Known rows, with every step that occurs
vada niloba vumek: [  7  30 -20  13   3 -30  17  -3   1 -26  32  -2   0 -11 -38  -2  -2 -36
  -5   4 -20  -5 -19  14   1  -8  18  -8   4  -6 -31 -10  -6 -11 -18  22
 -42   1 -36 -15   1 -14 -11  -1  23  43]
vada niloba vumek puga nobivad: [  1   6 -19 -16  -3 -25  10   0  -3 -18   3   1  15 -22   3 -36 -24 -22
  10   0   4 -28  -1  12   7   2  18 -14  22   0  -7  11  19  -6   8  17
 -15  -9 -15  16  11  -3 -10  -6  18  24]
vada niloba sogaf vumek: [ -1  10   2  18   5   7  51   6   7   1  17  -5 -34  -7 -37   3  26  -6
 -14 -43 -19   8  -9  -2   8 -21   7  14  19 -17 -23  39 -10 -24  -3  24
 -21 -18 -32 -15   4  -7  14  38  18  32]
vagu vumek puga nobivad: [  5  10 -35 -22   2   8   1  10   6  -6  -7  -8  26 -18  41 -24 -15   6
  -5   4   8  -9  -1   5  21  -1   6 -10   6  14 -17   7  33  11  13   6
  -5  13  17   1   5  14  -5 -10  -9 -29]
vada niloba sogaf: [  8  22   6  17   5   6  41  -5 -20   1  23  18 -16 -12 -58  26  26 -24
 -12 -31 -31   9 -10   2   4  -3  -1  15  -9 -13 -22  23   9  -7  -2  25
 -45 -11 -33 -14   0   1  11  22  20  33]
sogaf puga vumek vagu: [ -7  33  12  26   1 -17  -3  10  17 -14  -3   6  -7  14 -33  43  12   4
   2  -3 -38  -3 -54   3 -12   7   8 -10 -16  26  -1 -21   9 -24  -4 -34
  10  22   1 -21   6 -22   0  11 -28 -22]
niloba vumek: [  7  26 -30   4   4 -19  -8  -4   6 -23  21  -9   0   1 -36  23  -3 -31
 -11   6 -16   1  -7  -1   8  -7  14 -12  -1 -10 -26 -17 -19 -13 -19  17
 -33  19 -11 -17  -6 -14 -12  -5  11  25]
nobivad sogaf: [  9   3 -14  22   5   2 -17  17 -18   6  11   8  14   8   1  24  17  -6
 -25  -9  -3  12   0  -6  18  -7  18 -12 -10  -7 -20  -7 -15  -3 -18   7
 -13   7   4   2 -10  27  -7  -7  -9  -1]
vumek puga nobivad niloba: [  6   1   5 -18   6   6 -32  -1  -2 -14 -12   8  22  -2  15 -31 -29   9
  19   6  15 -33  14   6   6  14   4   9 -17 -16  25  -4   7  31  31  -2
   0   2  24  12  45 -16  -3   4  13  -5]
vada niloba vumek puga nobivad sogaf: [ 12 -20   9 -12 -20 -23   5   4 -22  -4  -3  -8  26 -17  31 -35  -8   0
   5 -16  33 -16   4   9   9   5   6 -22  22   3  17  20  13  -4   0  11
  -4  -8 -14  28  -9  23 -19 -26  10  22]
nobivad sogaf puga vumek: [ -1  -3  25  36   8   1 -11  12  13   7 -27   0   8   1  -2  42  19  12
 -16 -15  -3  13 -36  -5   3 -13   1 -18  -7  25   2 -15   1 -10 -18  -7
  21   8  13 -15 -26  20  -1  -7 -31  -2]
vagu vumek puga nobivad niloba vada: [  2  -3 -26 -16   7  11 -11   3  -3  -7   0 -16  13 -13  29 -44 -22  11
  15  16  18 -15 -14  15 -14  24  14  -8  12   4   7   1  32  16  29   6
  15  -1  15   9  37 -25  16 -26  11 -26]
puga nobivad: [ -7  12 -19  -9   4   7  10   1   4   2  -5   6   7  -5   8   8  -4 -13
 -19  10  -5  -3  10  12   7 -13  17  10   2  -1 -21 -13 -10  -9 -17   8
 -19  -5  -4   2  10   6   6   6  -5 -11]
sogaf puga nobivad niloba vumek vagu: [ -6   4  21  -1 -16 -43 -29  -3  13 -32   6  22 -12  14 -10 -12 -29  -7
  29  42  -1 -15  -1   4 -17  38 -35   9 -16  16  43  -6  -3  -5  19 -21
  10   8   8 -11  19 -26 -12 -11  14  -1]
puga nobivad niloba vumek vagu: [  2  23 -12 -29 -26 -32 -30  -7   2 -25  10  -5  -5  12   0 -17 -31 -14
  27  31   7 -24  16   9  -9  28  -8  15  -4  -1  12  -2 -11  -2  19 -23
   3   7 -11  -1  19 -37 -12  -5  11  -3]
puga vumek vagu: [  3  27 -22  12 -12 -17  -2   8   9  -1   4 -26  10  10 -21  22   3   1
  -4  -2 -28 -11 -39  13  -5  -8  37 -11  -9   9 -39 -26 -13 -21   6 -33
  -1  14 -11 -13  13 -18   1  16 -29 -19]
vumek puga nobivad sogaf niloba: [  9 -13  44 -18  -3  15  -2   5 -38   8 -11   5  29 -10  44  -6  -5  29
   9 -13  21  -5  42  -4   1   6 -15 -12  -6   9  24  20   4  22  -2  -7
  33   2  33  32  11  11  -5 -14 -15   9]
niloba vada puga: [ -7 -18 -16  12   8   8   8 -19   5  18  25  -4 -25  11 -57  25  21  -8
 -13  18 -15  20 -29  -6 -21 -19  30   2  13 -13 -41 -41  -6   2 -24  10
 -17  -6 -20   7  -6  -1  17   6   3 -23]
vada niloba: [  0  28 -11  25   4 -16  22  -2  -1  -7  28  14  -3  -6 -39  14   9 -22
 -13 -10 -16 -10 -22  14   3 -11  27 -12  -9 -14 -39 -14  -3   1  -7  15
 -35 -12 -33  -7  21  -9   0  11  23  16]
nobivad niloba vada puga: [  0 -26  -9  11  16  15 -19 -19   9   7  19   8 -30  17 -54   5   0  -7
   2  31 -10  13 -26  -7 -34  -2  19  15  -4 -25 -14 -38 -13  19   0  13
  -2  -5  -8   3  17 -17  21   4  20 -11]
puga nobivad sogaf vumek: [-11 -26  -7  -4  -1  23   3  12  16  35 -13 -22  -1  10  55 -13   0   9
 -20 -21  22   6   8   7  17 -26   9  -8  20  -9 -15  14 -23 -35 -16  -1
   2 -19   1   6 -10  35   9  15 -18 -14]
niloba nobivad sogaf puga vumek: [-13   4  29  15   8   3  11  -2  10   2 -26  -1   0 -10  14  37  21  24
 -26 -15   9   4 -17   2  15  -7 -15   3  -3  22  29  -4  11   1 -14  -5
  12  16  -2 -11 -35  25  -8 -13 -17  -2]
vagu vumek puga: [  9  30 -29  -1   1  -3  -4  16  -9 -18   4   2  22 -11  -2   1   4   1
  -6 -13  -7  -2 -15  -4  23   1  17 -24 -11   6 -34   6  29  12  22  10
 -17  20  18 -19   9  -8 -12  -6  -1  -6]
puga vumek: [  0  32 -23  10  12  -5   6  -1  24   3 -15 -27   2  -4 -15  28  -3  -2
 -16 -11 -20  -2 -38   7   2 -20  34  -5  -1  -1 -43 -23  -3 -15 -18  -3
 -11  11 -10 -25  -4 -18   4   5 -24  -1]
vagu vumek puga nobivad niloba: [ 10  13 -26 -22   8   5 -26  11  11 -17 -11   3  19 -12  26 -40 -27   7
  16   7  21 -23   7   3   5  27  -5   5  -1   1   6  12  27  26  47   6
  -2   3  33 -10  28 -21 -10 -15  12 -11]

Rows
[ -3  -5 -21 -28 -15 -36 -35  -6  18  -7  12   3 -23  20 -27 -37 -24 -20
  32  49   2 -13  -3  -4 -30  24  -4  27  -2  -6  10 -29 -17  11  26 -27
  -3  -1  -6   1   4 -25 -12   2  10 -23] => vada puga nobivad niloba vumek vagu
[ -2  10  32  30 -11 -10 -14  22  -1   8  -5   1  -2  15  -7  38  19  20
  -4 -14 -19   3 -47 -12  -4   3   1 -18  -9  27   8 -18   1 -14  -3 -45
  24  12  13 -12 -24   6  -7  -5 -37 -20] => nobivad sogaf puga vumek vagu
[ -2 -15  -9  -1  -4  13  -4  11 -12  24 -11   1  13   0  35   4   2  -1
 -16  -3  16  15  18   5  18  -7   8 -13   4   1 -11 -10  -6 -11 -17   1
  -6  -6   4  13 -15  37   1  -2 -11 -17] => puga nobivad sogaf
[-11   0  31  22   9  10  17  -8 -23  -8  -5  31  -7  -4  -3  42  24  16
 -19  -4  10  13  11  -7  24  -3 -22  -7 -14  14  22  -3   4  15 -17   6
  -1  10   7  -4 -22  31 -12 -11   6   5] => niloba nobivad sogaf puga
[  9 -19  10  18   9  11 -12  10 -12   6 -12 -26  24   4  28   8   8  29
 -18 -33  11   1  -6 -21  34 -21   8 -31  -7 -17 -22  18 -15   3   5   2
   5   8  18   9  -3  28  -3  15  -9 -14] => nobivad sogaf vumek puga
[ -8   1  35   6  12   2 -21  -1  22 -10 -13  28 -14   4  -4   3 -13   2
   4  27   3  -8  -2   1  -2  12 -24  24 -17   3  39  -7  -1  18   3   2
   1  -4  20 -14  28 -14  -5   7  17  -1] => sogaf puga nobivad niloba
[  8  14 -25 -36   4  12   0   9  -7 -11 -17  13  15 -10  17 -44 -16  12
  19 -10   6  -4  14  -8  15  32 -37  21   4   0  33  38  39  17  46   7
  13   9  22 -13   6 -12   7 -19  14   3] => vagu vumek puga nobivad niloba sogaf
[-15 -58  -8  -6  -5  23   8  -5  -8  50   1  -6  -9  14  20  -3  14  -4
  -8   9  16  23  -3  -2 -17 -14  22  -2  24   0  -9 -26  -6  -6 -14   0
   5 -23 -16  32 -24  44  18 -10 -17 -36] => niloba vada puga nobivad sogaf
[  8   3  23 -16  -5  -8  -4  -1 -14 -10  -4  -9  13  -7  40  -3  -9   3
   5   3  12  11  49  -2  -7   5 -23 -22   1   2  17   8 -21  -5 -22   3
  26  -2   0   6 -25  10 -12 -27  -8  30] => puga nobivad sogaf niloba vumek
[ 12  14 -16  -7   3 -21 -11 -10 -16 -33  11  -6  26 -12 -26   5 -10  -8
  -1   2 -18 -12  -8  -6  15   3  10 -22  -7  -9 -26 -10   3  13   2  11
 -22  20   9  -5   6 -17 -17  -7  12  22] => niloba vumek puga
[ -1 -13 -11  -9   3  14 -21 -16   5  11   2  -2 -13  10   9  -2 -13  -8
  11  21  14  -1   1  22 -20   4  18  11   2 -21   5 -12  -2  -5   4   5
   4 -14 -11  18  43 -26  19  -2  15  -8] => puga nobivad niloba vada
[ 12  -2  11 -22  -6  14   0  28 -26  -2 -13  -2  31 -17  66 -41  -3  30
  14 -12  24  10  31  -3   1  11 -22 -11  -4  18  25  27  32  14  14   1
  37   5  40  18  -7  22  -5 -37 -13  -1] => vagu vumek puga nobivad sogaf niloba
[ 11 -28  -3 -18 -11 -12 -15  10 -18  -2 -17  -8  33 -10  38  -6 -16   3
  -1  -7  26  -7  18  -1  21   0 -18 -27  23   6  17   7   4   1  -6  -5
   4  11  11  24 -19  31 -17 -23 -11   3] => niloba vumek puga nobivad sogaf
[  8 -13 -20 -11  -7  15  -6  22 -12   7 -12 -10  37 -15  63 -26  -9  19
  -6 -21  24   4  16   4  24   5  -3 -23   8  19  -9  19  34   4  24   4
  15   9  20  14 -16  38 -10 -24 -23 -18] => vagu vumek puga nobivad sogaf
[  5 -21  -1 -13  -6  13 -14  10 -20  17 -12   1  37   0  45  -9  -3  17
 -10 -18  23  -7  19  -1  29   2   3 -18  -2   4   9   5  13   6   7  -5
   5  -1  21  28  -5  42  -7  -5 -14 -17] => vumek puga nobivad sogaf
[ -8  -8 -16 -12  11   8   6  -8  20  10 -21 -25  12  -3  36 -27 -16   9
  -5 -10  14 -17   8   4  18 -21   8  -7  14 -10  -6  13  -2 -15  -3   1
   0  -5  15  11  15   5  18  32  -6 -16] => sogaf vumek puga nobivad
[  3 -25  28   4  -5  31   9  -6 -29  22   4  -7   4  -4  36  12   7  12
  -2  -2   9  22  29   9 -27  -8  -3 -15  11   8  16  -2   3  -7 -26   5
  35 -20  -9  33   4   6  19 -19  -9   5] => puga nobivad sogaf niloba vada
[  3  -1 -17 -25 -10 -13 -10 -11  -2 -20 -10  -6  28 -14  12 -11 -24 -10
  -2   6   2 -19   3   6  16   9   8 -14  11   4   3   4   8  -2  -6   6
 -20  17   7   9   8  -9 -10  -6   1   5] => niloba vumek puga nobivad
[-11   2  32  34   6  -6  31  -3 -20  -7   1  33 -18 -17  -8  15  23   9
 -24 -16  13   3  -4   2  12   0 -14   7 -15  18  28   9  14  15 -14   6
 -17 -11 -17   1 -14  27  -7 -12  26  17] => vada niloba nobivad sogaf puga
[ -3  19  19  24  19  15  13   3 -15 -13  14  51 -20  -1 -59  55  26  -5
 -17 -19 -32  18 -10 -16   8  -1 -31  12 -10  10  14  17   3   0  -7  23
 -24  12   3 -37 -13   5   4  10  14  25] => niloba sogaf puga
[  6  32 -21  15 -20 -42   7  -3 -10 -29  46  -7  -5   1 -49  -9  -3 -33
   2   8 -24 -16 -16  13 -13   6  28 -12  -7  -4 -33 -12   2 -18   1 -15
 -32   0 -35  -3   2 -18 -18   1  21  19] => vada niloba vumek vagu
[  9  11  18 -12 -36 -29  -7   4 -22 -11  14 -14  10  11  26 -11 -10   5
  17  12   5   6  38  -3 -22  16 -23 -11  -5  21  22   8 -14 -11 -14 -29
  24   1  -1  19  -8   3 -15 -17  -8  14] => puga nobivad sogaf niloba vumek vagu
[-15 -41  -6  -3  -9   9  -4   6  29  54  -3 -25 -22  27  33 -17   5  10
   8   2  20  12   4 -18  -6 -11  12   5  22   3 -11  11 -18 -22  11 -39
  18 -15   1  25 -20  46   9  16 -23 -59] => vada puga nobivad sogaf vumek vagu
[ -2 -27   2 -18   5  11 -26 -18 -22   2   1  -2   8  10  15 -29 -21   5
  17  13  10 -21  -7  13 -10  18  17   5   2 -18  26 -13  17  14  14   4
  15  -6   6  30  43 -24  14  -1  15 -18] => vumek puga nobivad niloba vada
[  2 -24  16 -11 -11  -5   5  -5   1   7  -5   2  -7   0  17 -21  -4  -1
  15  23  11  17  50 -19 -21  -8 -30   2   8   7  19   0 -21   8 -17   0
  20  -7  -1   9 -39  13 -12 -26  -8  12] => vada puga nobivad sogaf niloba vumek
[-15 -57  -4  -3  -1  25  10   4  34  56 -19 -19 -22   8  42 -24  10   4
 -10   4  27  12  11 -10   0 -33   4  14  23  -1 -17  -3 -36 -10  -8  -2
   6 -21  -2  11 -32  49   9  16 -22 -33] => vada puga nobivad sogaf vumek
[ -3 -17  -1  -4   3   5  10  -4 -19   3 -16 -28   9  -8  39  -1  15  35
 -23 -29  29 -11  19  -5  35  -6   4  -9  -5  -9  10  26   1   9   8   0
  12  11  14  18 -19  23   1   7  -2  -1] => niloba nobivad sogaf vumek puga
[ -4   3  -1  13  -2   0  41  -3 -25   4  17  -1 -15 -15  -4   7  28   5
 -28 -17  20   0   1  14  16  -9  22   5  -7  -9  -3   2  11   8  -4  15
 -23 -10 -35  15 -13  23 -11  -9  18  14] => vada niloba nobivad sogaf
[-14 -21 -20 -19   4   7  10 -14  20  26  -4  11 -25  10  -8  -9   4 -14
  -6  27  -4   4  -5   4  -6 -18  19  18  14  -6 -28 -20  -8  -1 -13   4
 -14 -10  -6   5 -16  16   8  14   1 -37] => vada puga nobivad
[  6   9  12 -27   3  15 -11  -4 -26  -8 -23  20  20   7  -9 -29 -14   5
  16  -5   8 -12  33  -6   7  22 -36  30 -11 -11  44  28  18  21  35   4
   3   6  22   3  23 -14   1   7  22   4] => vumek puga nobivad niloba sogaf
[ -3  36   6  -3  16  16  36 -20 -18 -19  13  11 -11 -15 -21  16  11   6
  -3   9 -13  -1  30   7   6  -5 -18  17 -23   0  14  -3   2  20 -16  15
  -2  11  -3  -2   4 -25  -2   2  16  31] => sogaf niloba nobivad
[ -7 -26  12 -11   3  29  23 -26   7  25   8  -1 -26   3  -9  -6   4   6
  13  34  -9  15  21   2 -40 -10   4  11   9  -5   4 -28  -5   2 -22   8
  17 -20  -6  25  -1  -3  26  -7  -2 -10] => sogaf niloba vada puga nobivad
[ 17   9  21   5 -14 -12   5   7 -27 -23  18  -8  11  -5  -3  31  11  -4
   6  -9  -7  19  30  -7  -4   1 -21 -27 -17   7   6   4 -20   4 -18   8
  14   3   7   0 -26   0 -18 -26  -1  44] => nobivad sogaf niloba vumek
[ -3  12  10  34  20   4   9  10  28  -9 -20   3   2  -2 -29  43  12   4
  -9  -3 -31   5 -45   1  -7 -14   9  -8  -6  15  -7 -23  -3 -13 -27  -2
   1   9   7 -36  -9  -7   2   5 -19   1] => sogaf puga vumek
[ -2  19  30  36  11 -11  38  10  11  -3  -7  14 -26 -17 -61  23  31  -8
  -2 -27 -37   5 -51  -2  -6  -6  -7  21  19   9   6  15  18 -20 -13   7
  -8  -2 -25 -32 -19 -18   8  16   1  39] => vada niloba sogaf puga vumek
[ -5   0  -1 -22  -9  -2  -6  -5   6   7   1  -3 -20  25  -1 -23 -10   4
  28 -10  -2  -3  30  -4 -11  10 -21  39   4  -7  25  33  -7 -19  39 -23
   8  -8 -11  -5  24 -21  17  35  10 -10] => puga nobivad niloba sogaf vumek vagu
[  3 -13  -8  15 -13  -2 -20 -12  23  13  17 -28 -28  22 -42  -5   3   5
  34  22 -14  -1 -59   6 -50  18  33  13   5  -7  -9 -39   0   9  21 -35
  22  -3 -19   0  11 -46  21   6  -8 -41] => nobivad niloba vada puga vumek vagu
[ -1  36  25  36 -10 -25  39  13  -2  -8  11  16 -25  -2 -57  17  34   4
  14 -31 -38   3 -46  -6 -25  10  -9  14   4  23  14  18  21 -17   8 -29
  -1   1 -34 -32  -9 -15   7  15  -6  10] => vada niloba sogaf puga vumek vagu
[-10 -37   3  -2  10  17  -4 -29   5  11 -24 -31   6   8  34 -29 -19  22
  21   9  19 -24   1   8  -8  -1  18   1  18 -16   9   8   1   2  12   3
  22 -15  12  23  47 -21  30  21  14 -16] => sogaf vumek puga nobivad niloba vada
[ 11  35   2  10  10 -14  11  -6  -8 -37  24  -3  -6  -4 -27  21  -3 -13
   8  16 -29   5  15   3 -12  -5  -7  -4 -12  -5 -21  -7 -20   1 -26  14
 -11  12  -4 -13  -5 -37 -15  -9  13  52] => sogaf niloba vumek
[ -3   0 -15   4   7   5  14   2  46  20 -10 -17 -19   7 -37   1  10  -2
 -12   7 -30   7 -45  -4 -14 -28  29   4   4  -3 -39 -34 -15  -2 -15  -4
  -4   0 -10 -18 -28  -5   4  16 -26 -23] => vada puga vumek
[ -6 -16  -5 -15  11   6 -20  -7  33  15  -8  19 -25   8 -13 -32 -20 -21
  12  38   9  -6  -1  -4 -16   4   1  26   0 -14  10 -22 -14  23  14   6
 -11 -14   7  -5  15  -9  -2  10  13 -19] => vada puga nobivad niloba
[ -1  10 -28 -23  -4 -24 -26  -6  18 -18  -6  -9   2   3  12 -19 -30 -22
  15  32   6 -18  11  12  -6  11  -5  13   8 -12   6  -4 -13  -3   4   6
 -11  -3   0  -7  14 -14  -9 -16  20  19] => puga nobivad niloba vumek
[  7  -6  22  -3 -10  14  12  18 -20  12  -6   7   9   3  34   3   1   8
   2  -7  11  13  41   1   0  -5  -8   5  -8   5  14  10 -18   0 -12  -1
  27 -10  16  13  -5  14  -3  -7 -10  14] => puga nobivad sogaf niloba
[ -2 -33  35 -12  -8  23  10  -2   2  30  -5   9 -13  -2  13 -15   8   7
  13  11   9  21  39 -15 -19 -10 -17   8  -4   5  14  -6 -16   7  -9   1
  31 -21  18  15 -31  29   0 -10 -12  -8] => vada puga nobivad sogaf niloba
[  2  -7  33  33   2   6 -13  15 -11  -3  -1  30   1   5 -15  46  19   1
 -21 -10  -6  16  -6 -17  13  -5 -15 -26 -20   6   8  -4 -10  10 -26   3
  -1   5  16 -11 -23  22  -7  -7  -2   5] => nobivad sogaf puga
[-14   5   7  13  13   3  10   4  13   1 -10  28  -4   1   2  15  -1  -9
 -14  17  -9  -1   0   5   3  -5  -6  15  -5  18  11 -12   6  -8 -19   1
  -7  -1  15 -10   3   4  -1   5   0  -9] => sogaf puga nobivad
[ 12  26  -4  -5   5   4 -12  -1 -10 -19  10  24 -14   7 -49  27  10 -13
   6 -10 -14   8   9 -10   4  17 -24  24 -20 -19  12  16 -10  12  15  12
 -20   8  -1 -21  14 -25  -2  19  24  25] => nobivad niloba sogaf
[ -5  15 -23  12 -10 -12   4  -5   9   1  26 -22  -8  25 -18  30   2  -1
  -3  -8 -19  -2  -8   0   7 -18  22  -5 -13  -3 -48   6 -17 -29   4 -19
 -11   4  -6 -11  15 -13   4  37  -9 -20] => sogaf vumek vagu
[ -4 -15   0 -17  12  19  -2 -11  21   8 -26  -7 -19   8   8 -12  -5  -5
  11 -12   7   5  33  -5   6  -5 -19  38  17 -12  14  33 -12 -13  19  11
   4  -6  -6 -19  13 -18  17  30  13   8] => puga nobivad niloba sogaf vumek
[ 10  -2   7   2  15  17  -7  -3  -3 -11  -8   5   6   4 -19 -10  -7  14
  15 -27  -5  -3  12 -15  13   0 -28  15 -12 -27  17  38  -5  12  27  10
  -5   8  18 -17  29 -25   7  29  21  17] => nobivad niloba sogaf vumek puga
